Known rows, with every way that one mark hangs from another:
(fune nelebe rovavas subet zopaf): -.12 -.02 -.24 .16 .19 .13 -.17 .63 .09 -.05 -.12 -.12 -.01 .09 .14 -.14 -.10 -.08 -.15 -.05 -.07 .02 -.50 .08 -.08 .25 -.19 .06 -.29 .10 -.36 -.09 -.10 .53 -.23 -.07 .02 -.35 .04 .26 .02 .23 .14 -.05 .01 -.01 -.03 -.02 -.31
(fozar (tapim gemebap)): .00 .03 -.17 -.07 -.04 .01 -.21 .08 .10 .01 .07 -.06 .07 .00 -.06 -.02 -.08 -.03 .00 .02 -.09 .03 -.08 -.03 -.10 .14 -.02 -.01 -.08 -.09 -.20 .00 .00 -.01 .10 -.08 .05 .12 .00 .08 .07 .10 .01 -.14 -.08 .06 .08 -.11 .02
(fune (nelebe tute) rovavas): -.09 .00 -.10 .07 .19 .18 -.17 .31 .07 .00 .07 -.04 .10 -.14 .01 -.04 -.12 .00 -.14 -.02 .08 .02 -.28 .08 -.08 .19 -.04 .01 -.22 .07 -.31 -.10 -.17 .36 .03 -.04 .07 -.18 .02 .07 .08 .19 .00 -.08 .04 -.05 .01 -.10 -.17
(fune subet zopaf): -.06 -.02 -.22 .03 .06 .02 -.08 .21 .06 -.02 -.11 -.14 -.01 .23 .13 -.16 .01 -.06 -.08 -.05 -.11 -.02 -.13 .10 -.03 .19 -.11 .04 -.17 .06 -.28 -.06 -.02 .22 -.19 -.06 .04 -.12 .02 .24 .00 .16 .12 -.10 -.01 .04 .07 .01 -.14
(rovavas (tapim gemebap)): .09 .13 -.09 .02 -.10 -.02 -.11 .05 .09 .04 .11 -.09 .08 .28 .04 .00 -.04 -.05 .01 -.01 -.08 -.01 .16 .03 -.09 .15 -.08 -.03 -.15 -.06 -.26 -.07 -.04 -.08 .04 .02 .11 .15 -.06 .03 .04 .09 -.01 -.13 -.09 .08 .02 .00 -.06
(subet (fune (zopaf dubed))): .01 -.11 .03 -.04 .06 .08 -.01 .16 -.01 .04 -.13 .05 .03 .27 .07 -.10 -.03 .00 -.10 .01 -.24 -.01 .09 .05 -.11 .13 -.06 .02 -.12 -.03 -.12 -.02 -.22 -.05 -.08 -.12 -.02 .03 -.05 .08 .02 .24 .12 -.11 -.06 .04 .03 -.04 -.15
(fozar (tapim (gemebap zimeba))): .05 .01 -.11 -.04 .00 .02 -.22 .01 .09 .04 -.04 -.05 .00 -.02 -.07 -.07 -.10 -.02 .00 .04 -.08 .03 -.19 -.08 -.08 .13 .02 -.05 -.09 -.11 -.22 -.09 -.01 .13 .11 -.11 .06 .15 -.02 .05 .05 .06 .05 -.12 -.07 .17 .03 -.11 .00
(fune nelebe (rovavas tapim) subet (zopaf dubed)): -.05 -.01 -.17 .18 .10 .12 -.10 .69 .06 .00 -.06 -.07 .03 .12 .12 -.05 -.17 -.12 -.13 .00 -.09 -.04 -.40 .12 -.17 .30 -.25 .03 -.37 .09 -.45 -.15 -.18 .49 -.19 -.06 .06 -.20 .01 .16 .01 .22 .17 -.05 .03 .09 -.05 .11 -.45
(zimeba (gemebap (tapim fozar))): .03 .05 -.04 -.02 .01 .07 -.07 .15 .00 .03 .16 .00 .09 .06 .24 -.01 .02 .03 -.09 -.01 .01 -.02 -.20 .02 -.09 .04 .01 .03 -.14 -.09 -.20 -.08 -.14 .16 .01 -.07 .13 .14 -.06 .07 .03 .07 .00 -.13 .03 .20 .02 -.02 -.10
(nelebe tute): -.05 -.01 -.09 -.05 .07 .08 -.09 -.11 .04 .02 .07 -.07 .12 .00 .00 -.09 .01 .02 -.06 -.01 .05 -.02 .09 .10 -.03 .12 .05 .01 -.10 .03 -.19 -.06 -.09 .06 .06 -.02 .08 .04 .01 .05 .06 .12 -.02 -.11 .02 .01 .11 -.06 .01
(gemebap zimeba): .06 -.03 -.01 .02 .03 .04 -.04 -.08 .04 .05 -.13 -.02 .00 .06 .07 -.20 .03 .00 -.07 .00 -.05 -.02 -.01 .00 -.02 .12 .02 -.06 -.11 -.07 -.19 -.10 -.09 .18 .03 -.11 .04 .08 -.02 .05 .04 .08 -.01 -.09 -.05 .12 .03 -.10 .01
(subet fune): .05 -.05 .03 -.03 .03 .00 .00 .04 .02 .04 -.09 .05 .05 .26 .11 -.14 .09 .00 -.06 -.05 -.15 .01 .21 .06 -.06 .09 -.01 .03 -.04 -.13 -.10 .04 -.19 -.13 .02 -.08 -.01 .03 -.02 .04 .04 .19 .00 -.11 -.09 -.04 .02 -.10 -.01
(fune nelebe rovavas subet (zopaf dubed)): -.11 -.06 -.17 .13 .18 .11 -.15 .67 .04 -.01 -.12 -.02 .02 .04 .06 -.11 -.15 -.07 -.13 -.01 -.09 -.02 -.40 .10 -.12 .27 -.18 .02 -.34 .10 -.36 -.15 -.17 .46 -.24 -.13 .02 -.23 .03 .20 .05 .26 .18 -.05 .03 .03 .01 .04 -.40
(rovavas fune (tapim (gemebap zimeba))): .14 .13 .02 .02 -.08 -.07 -.15 -.05 .08 .06 -.09 -.14 .00 .36 .13 -.05 .03 -.09 .00 .03 -.09 -.04 .14 -.01 -.11 .12 -.10 -.02 -.23 -.19 -.32 -.14 -.08 .08 .02 .02 -.01 .22 -.09 -.04 .03 .08 .05 -.12 -.09 .22 -.09 .02 -.11
(tapim (gemebap zimeba)): .07 .05 -.03 -.02 .03 -.01 -.18 -.06 .09 .06 -.08 -.08 -.01 .22 -.01 -.12 -.05 .01 .03 .03 -.09 .01 .02 -.06 -.03 .11 .03 -.07 -.13 -.07 -.18 -.14 -.02 .07 .01 -.10 .08 .17 -.08 .06 .06 .12 .03 -.11 -.08 .12 .04 -.05 -.03
(zimeba gemebap): .01 -.03 -.07 -.03 -.02 .03 -.02 .04 .01 .04 .07 -.02 .08 .11 .18 -.13 .04 -.01 -.01 -.03 -.05 -.05 .15 .03 -.06 .07 -.01 .02 -.11 -.04 -.13 -.06 -.24 .03 .02 -.08 .07 .16 -.03 .22 .07 .09 -.06 -.12 -.04 .08 .00 -.05 -.10
(rovavas (fune subet) (tapim fozar gemebap)): .12 .18 -.06 .02 -.08 -.13 -.22 .14 .07 .03 .04 -.14 .03 .44 .20 .03 .05 -.12 -.02 -.02 -.02 -.06 -.07 .04 -.11 .19 -.15 .04 -.29 -.28 -.34 -.08 .01 -.04 -.07 .02 .00 .21 -.04 -.09 .02 .14 .09 -.11 -.06 .16 -.02 .13 -.18
(rovavas (fune (nelebe tute)) (tapim fozar)): .05 .13 -.05 .02 .03 .14 -.23 .08 .03 .02 .14 -.08 .11 .20 .19 .06 .01 -.09 -.16 .00 .15 -.08 -.25 .10 -.08 .19 -.14 .06 -.28 -.25 -.35 -.02 -.14 .21 .05 .03 -.01 .02 -.02 -.16 .04 .12 -.01 -.10 .05 .10 -.02 .01 -.15
(tute nelebe): -.02 -.04 -.10 -.04 .02 .06 -.05 -.15 .02 .01 -.07 -.04 .15 .01 -.02 -.16 -.06 -.04 -.09 -.01 -.08 .02 .07 .02 -.02 .13 -.04 -.03 -.11 .00 -.16 -.15 -.06 -.08 .05 -.10 .13 -.01 -.02 .03 .06 .16 -.10 -.11 -.03 -.11 .12 -.10 .01
(fozar tapim): .00 -.05 -.16 -.04 -.03 .05 -.09 .08 .06 .00 .03 -.02 .08 -.14 .02 -.07 .00 -.03 -.08 -.01 -.05 .01 -.11 .03 -.09 .14 -.02 .00 -.06 -.11 -.21 .01 -.05 .06 .10 -.10 .02 .04 .06 .09 .06 .06 -.02 -.12 -.05 .06 .07 -.12 .04
(fune (nelebe tute) rovavas subet): -.12 .01 -.17 .11 .21 .09 -.19 .42 .08 .00 .00 -.09 .08 -.04 .03 -.09 -.07 -.04 -.10 -.04 .09 .01 -.33 .14 -.06 .24 -.06 .04 -.26 .06 -.36 -.12 -.17 .44 -.07 -.04 .07 -.20 .06 .15 .05 .21 .06 -.06 .05 -.03 .02 .00 -.27
(dubed zopaf): -.02 -.02 -.07 -.03 -.12 .15 .04 -.11 .02 .06 -.03 -.05 .05 -.03 -.02 -.02 -.03 -.05 -.01 .00 -.04 -.01 .09 .10 .06 .09 -.05 -.02 -.06 -.08 -.15 .01 -.01 .13 -.01 -.05 .04 .08 .00 .20 .01 .11 -.04 -.14 -.04 .00 .08 .04 .04
(subet (fune rovavas)): .03 -.07 .06 .04 .09 .01 .02 .26 .04 .03 -.09 .04 .02 .10 .13 -.12 .00 .01 -.11 -.06 -.17 .03 .07 .02 -.11 .12 -.03 .03 -.10 -.05 -.17 -.02 -.24 -.01 .01 -.07 -.04 -.04 -.03 .04 .04 .24 .03 -.08 -.06 -.04 -.05 -.10 -.08
(tapim gemebap): .00 .08 -.08 -.04 -.01 -.02 -.18 .01 .08 .03 .03 -.08 .07 .21 -.03 -.06 -.04 -.01 .02 .00 -.09 .01 .15 -.01 -.06 .12 .00 -.04 -.11 -.05 -.16 -.06 -.02 -.09 -.01 -.06 .08 .13 -.04 .08 .08 .13 .01 -.13 -.09 .01 .07 -.07 .00

Rows:
.06 .01 .04 .13 .06 .10 -.03 .43 .05 .04 -.04 .03 .06 .20 .16 -.08 -.01 -.05 -.13 -.06 -.11 .03 -.12 .05 -.15 .17 -.14 .04 -.17 -.10 -.30 .01 -.29 .15 .02 -.03 .00 -.15 -.04 .01 .03 .24 .01 -.08 -.06 -.02 -.11 -.08 -.22
(subet (fune nelebe (rovavas tapim)))
.02 .11 -.11 .07 .02 .03 -.18 .13 .06 .02 -.04 -.14 .11 .28 .15 -.04 .09 -.14 -.08 -.01 .09 -.07 -.04 .22 -.09 .22 -.17 .08 -.28 -.15 -.42 -.06 -.16 .27 -.05 .05 .00 -.03 .03 .04 .03 .10 .03 -.09 .01 .06 -.03 .08 -.27
(rovavas (fune (nelebe tute) subet) tapim)
.03 .12 -.12 .06 .00 .04 -.27 .35 .07 .02 -.09 -.14 .03 .47 .09 .00 -.07 -.17 -.03 .05 -.11 -.07 -.10 .11 -.16 .25 -.27 .05 -.39 -.12 -.40 -.10 -.12 .22 -.21 -.01 -.02 .04 -.04 .09 .03 .17 .17 -.10 -.03 .12 -.04 .14 -.41
(rovavas (fune nelebe subet (zopaf dubed)) (tapim gemebap))
-.05 -.06 -.03 .10 .20 .19 -.12 .50 .06 .00 -.14 .01 -.01 .19 .16 -.11 -.10 -.02 -.18 -.04 -.17 .05 -.29 .01 -.11 .17 -.14 .07 -.18 .02 -.23 .00 -.22 .27 -.09 -.07 -.03 -.28 -.05 .14 .02 .29 .11 -.07 -.04 -.06 -.08 -.12 -.21
(subet (fune nelebe rovavas zopaf))
-.06 .00 -.16 .14 .14 .03 -.13 .53 .08 -.02 -.09 -.05 .05 .02 .08 -.14 -.01 -.07 -.11 -.06 .00 .02 -.32 .11 -.07 .23 -.12 .02 -.26 -.01 -.33 -.07 -.15 .38 -.14 -.11 .03 -.21 .07 .16 .07 .21 .03 -.05 -.01 -.06 .01 -.03 -.26
(fune nelebe rovavas subet)
.03 .18 -.05 .01 .01 .08 -.30 .07 .09 .03 .06 -.14 .11 .31 .05 .06 -.05 -.10 -.02 .03 .05 -.04 .05 .08 -.12 .17 -.14 .04 -.27 -.13 -.35 -.06 -.13 .13 .02 .07 .03 .08 -.06 -.02 .06 .12 .03 -.12 -.03 .06 -.04 .01 -.19
(rovavas (fune (nelebe tute)) (tapim gemebap))
.08 .04 .02 .02 .08 .05 -.11 .07 .03 .04 -.02 .02 .00 .01 .15 -.07 .02 .05 -.15 .02 .02 .00 -.44 -.01 -.05 .07 .04 -.03 -.13 -.10 -.26 -.15 .01 .33 -.01 -.11 .11 .07 -.05 -.12 .00 .06 .06 -.09 .03 .28 .04 -.08 .01
(gemebap (tapim fozar) zimeba)
-.03 .00 -.04 .11 .17 .23 -.12 .42 .06 .02 -.01 -.07 .05 .18 .16 -.02 -.15 -.04 -.17 -.02 -.07 .03 -.26 .06 -.14 .21 -.15 .09 -.19 .08 -.34 -.05 -.26 .40 -.01 .04 .02 -.26 -.07 .06 -.01 .26 .12 -.09 .02 .02 -.12 -.04 -.27
(subet (fune (nelebe tute) (rovavas tapim) zopaf))
.03 .07 -.14 .18 .08 .06 -.15 .58 .08 .00 .09 -.05 .06 .12 .20 -.02 -.05 -.11 -.15 -.07 .07 -.02 -.52 .08 -.11 .27 -.18 .03 -.31 -.11 -.43 -.08 -.12 .38 -.08 -.05 .08 -.16 .03 -.02 .02 .20 .05 -.06 .01 .05 -.04 .05 -.31
(fune nelebe (rovavas (tapim fozar)) subet)
.03 .11 -.16 .08 .02 .10 -.23 .37 .05 -.02 -.03 -.13 .00 .39 .30 -.02 .00 -.15 -.17 -.03 .02 -.07 -.48 .11 -.09 .24 -.27 .10 -.33 -.22 -.41 -.02 -.08 .36 -.18 .00 -.03 -.11 -.01 .00 -.01 .17 .13 -.08 .01 .13 -.06 .08 -.30
(rovavas (fune nelebe subet zopaf) (tapim fozar))
.08 .08 .00 -.03 .05 .01 -.25 .00 .06 .06 .05 -.06 -.02 .23 .03 -.05 -.10 .02 -.02 .02 -.02 .00 -.27 -.11 -.01 .13 .05 -.07 -.17 -.16 -.17 -.13 .04 .07 .03 -.12 .10 .22 -.10 -.12 .05 .16 .06 -.11 -.06 .17 .04 -.05 .00
(tapim fozar (gemebap zimeba))
-.04 -.10 .01 .08 .18 .19 -.09 .55 .02 .02 -.14 .09 .01 .13 .07 -.09 -.13 -.02 -.16 .00 -.18 .02 -.20 .03 -.15 .18 -.14 .03 -.23 .02 -.22 -.05 -.30 .23 -.11 -.13 -.04 -.17 -.05 .10 .05 .32 .13 -.07 -.02 -.02 -.04 -.08 -.29
(subet (fune nelebe rovavas (zopaf dubed)))
.09 .02 .04 .11 .08 .13 -.10 .47 .04 .03 .04 .05 .05 .20 .22 -.01 -.05 -.04 -.17 -.06 -.05 .01 -.31 .02 -.14 .18 -.12 .04 -.19 -.18 -.28 .00 -.25 .17 .04 -.05 .01 -.11 -.05 -.10 .02 .26 .02 -.08 -.05 .01 -.12 -.06 -.20
(subet (fune nelebe (rovavas (tapim fozar))))
.10 .15 -.03 .00 -.10 -.05 -.16 .00 .09 .03 .00 -.13 .05 .34 .15 .00 .06 -.10 -.02 .00 -.08 -.05 .25 .04 -.13 .13 -.14 .01 -.21 -.17 -.29 -.07 -.07 -.08 .00 .04 -.01 .18 -.06 .00 .05 .10 .01 -.13 -.09 .11 -.04 .02 -.09
(rovavas fune (tapim gemebap))
-.01 -.13 .05 .04 .12 .08 .00 .38 .01 .02 -.12 .06 -.01 .11 .10 -.09 -.10 .01 -.13 -.01 -.25 .01 -.01 .01 -.15 .15 -.08 .03 -.18 .05 -.18 -.09 -.25 .05 -.09 -.09 -.06 -.06 -.06 .09 .02 .29 .15 -.08 -.04 .04 -.03 -.03 -.20
(subet (fune rovavas (zopaf dubed)))
.15 .13 -.02 .02 -.04 .00 -.18 .02 .08 .06 .11 -.09 .01 .29 .10 .00 -.11 -.04 -.03 .02 -.01 -.02 -.22 -.07 -.07 .16 -.02 -.05 -.19 -.18 -.27 -.12 .01 .08 .07 -.03 .14 .21 -.11 -.15 .00 .12 .05 -.12 -.06 .24 -.02 .03 -.07
(rovavas (tapim fozar (gemebap zimeba)))
.03 .05 -.10 .16 .05 .13 -.09 .45 .08 .01 .05 -.03 .08 -.01 .14 -.06 -.08 -.08 -.14 -.04 .00 .00 -.25 .07 -.13 .21 -.15 .01 -.24 -.02 -.37 -.05 -.19 .34 .00 -.04 .06 -.16 .00 .05 .06 .14 -.03 -.07 -.02 .00 -.07 -.07 -.21
(fune nelebe (rovavas tapim))
-.03 .13 -.15 .14 .12 .04 -.25 .45 .12 .02 .10 -.16 .09 .15 .01 .01 -.15 -.09 -.02 -.01 .07 .01 -.29 .11 -.12 .26 -.13 .03 -.30 .07 -.46 -.16 -.12 .40 -.03 .05 .14 -.12 .00 .08 .04 .20 .10 -.09 .02 .05 -.05 .10 -.34
(fune (nelebe tute) (rovavas (tapim gemebap)) subet)
-.07 -.10 -.08 .05 .12 .11 -.05 .40 .04 -.01 -.06 -.01 .01 -.09 .07 -.08 -.16 -.01 -.15 .01 -.16 -.02 -.15 .02 -.14 .19 -.10 -.01 -.25 .13 -.25 -.17 -.14 .22 -.12 -.10 .01 -.07 -.03 .13 .04 .21 .13 -.07 .01 .08 .02 .01 -.20
(fune rovavas (zopaf dubed))
-.03 .10 -.19 .07 .06 .11 -.21 .23 .07 -.01 -.07 -.19 .05 .32 .19 -.04 .01 -.15 -.12 .00 .04 -.06 -.21 .18 -.09 .24 -.24 .11 -.31 -.05 -.44 -.07 -.13 .43 -.14 .07 -.01 -.16 .01 .12 .00 .12 .12 -.09 .04 .09 -.05 .10 -.31
(rovavas (fune (nelebe tute) subet zopaf) tapim)
-.12 -.03 -.14 -.02 .17 .27 -.21 .21 .01 .01 .03 -.03 .11 .06 -.07 -.02 -.19 -.01 -.12 .05 .01 -.04 -.19 .12 -.09 .21 -.08 .01 -.24 .10 -.24 -.09 -.17 .30 -.08 -.09 .06 -.10 -.01 .12 .06 .18 .11 -.09 .06 .03 .09 -.04 -.24
(fune (nelebe tute) (zopaf dubed))
-.02 .04 -.12 .03 .06 .01 -.18 .23 .04 .00 -.18 -.07 .05 .25 .14 -.14 .15 -.12 -.08 -.04 -.01 -.05 -.06 .15 -.05 .18 -.16 .05 -.27 -.20 -.29 .00 -.14 .19 -.15 -.08 -.09 -.07 .07 .12 .08 .15 .02 -.08 -.04 -.06 .02 -.02 -.20
(rovavas (fune nelebe subet))
-.02 .01 -.14 .12 .04 .10 -.02 .37 .09 -.03 .04 -.12 -.01 .03 .22 -.05 -.13 -.05 -.19 -.03 -.12 .00 -.25 .01 -.14 .20 -.17 .04 -.22 .11 -.37 -.13 -.08 .31 -.07 .04 .05 -.18 -.05 .14 -.01 .15 .09 -.08 .00 .12 -.08 -.02 -.15
(fune (rovavas tapim) zopaf)
-.01 .04 -.10 .13 .11 .16 -.14 .35 .08 .01 .12 -.07 .12 -.08 .06 .00 -.14 -.05 -.14 -.02 .10 .00 -.26 .10 -.12 .22 -.11 .02 -.24 .03 -.40 -.11 -.20 .38 .06 .03 .11 -.17 .00 .02 .05 .15 -.01 -.08 .05 .02 -.05 -.04 -.23
(fune (nelebe tute) (rovavas tapim))
-.08 -.09 .01 .05 .24 .23 -.14 .44 .02 .03 -.06 .04 .06 .08 .03 -.04 -.20 .01 -.16 .02 -.11 .01 -.21 .07 -.16 .20 -.08 .05 -.22 .10 -.24 -.09 -.30 .29 -.05 -.07 -.01 -.17 -.05 .07 .04 .32 .15 -.08 .04 .01 -.03 -.05 -.31
(subet (fune (nelebe tute) rovavas (zopaf dubed)))
-.02 .06 -.22 .19 .11 .15 -.19 .69 .09 -.03 .04 -.12 -.01 .19 .24 -.04 -.15 -.11 -.20 -.05 .00 -.01 -.70 .05 -.10 .29 -.24 .07 -.34 -.01 -.46 -.11 -.07 .55 -.17 -.03 .07 -.29 -.01 .07 -.01 .23 .15 -.06 .03 .11 -.07 .06 -.35
(fune nelebe (rovavas (tapim fozar)) subet zopaf)
-.10 .03 -.12 -.02 .15 .21 -.26 .14 .04 -.02 -.09 -.13 .05 .15 .11 -.06 -.03 -.06 -.16 .02 .02 -.03 -.14 .09 -.05 .16 -.14 .08 -.25 -.02 -.28 -.03 -.13 .31 -.11 -.01 -.05 -.16 -.01 .12 .05 .16 .07 -.10 .03 .01 .00 -.08 -.16
(rovavas (fune (nelebe tute) zopaf))
.03 .18 -.16 .06 .01 .07 -.36 .37 .09 .00 .00 -.18 .00 .52 .22 .03 -.08 -.16 -.09 .00 -.02 -.05 -.41 .03 -.10 .24 -.27 .08 -.36 -.22 -.40 -.06 -.01 .26 -.18 .02 .00 -.04 -.07 .00 .00 .20 .17 -.10 -.03 .14 -.07 .11 -.30
(rovavas (fune nelebe subet zopaf) (tapim fozar gemebap))
-.08 .04 -.17 .13 .16 .26 -.18 .44 .09 -.01 .10 -.14 .06 .00 .13 .00 -.22 -.05 -.20 .00 .04 .01 -.42 .07 -.14 .24 -.17 .06 -.28 .17 -.42 -.13 -.15 .52 -.03 .05 .10 -.30 -.04 .12 .01 .17 .10 -.07 .09 .07 -.06 -.03 -.25
(fune (nelebe tute) (rovavas tapim) zopaf)
.03 -.05 .01 .11 .11 .18 -.07 .55 .04 .03 -.08 .04 .02 .21 .11 -.02 -.14 -.06 -.16 .00 -.18 .00 -.21 .05 -.19 .21 -.19 .05 -.25 -.01 -.31 -.06 -.32 .25 -.07 -.05 -.02 -.14 -.07 .05 .01 .29 .13 -.08 -.03 .05 -.11 -.01 -.34
(subet (fune nelebe (rovavas tapim) (zopaf dubed)))
-.13 .01 -.26 .04 .18 .19 -.25 .28 .07 -.01 -.04 -.15 .06 .20 .04 -.10 -.10 -.06 -.11 -.01 .04 -.01 -.34 .15 -.02 .24 -.11 .07 -.21 .11 -.32 -.06 -.07 .47 -.16 -.02 .09 -.24 .04 .22 .02 .18 .13 -.09 .06 -.01 .06 .01 -.24
(fune (nelebe tute) subet zopaf)
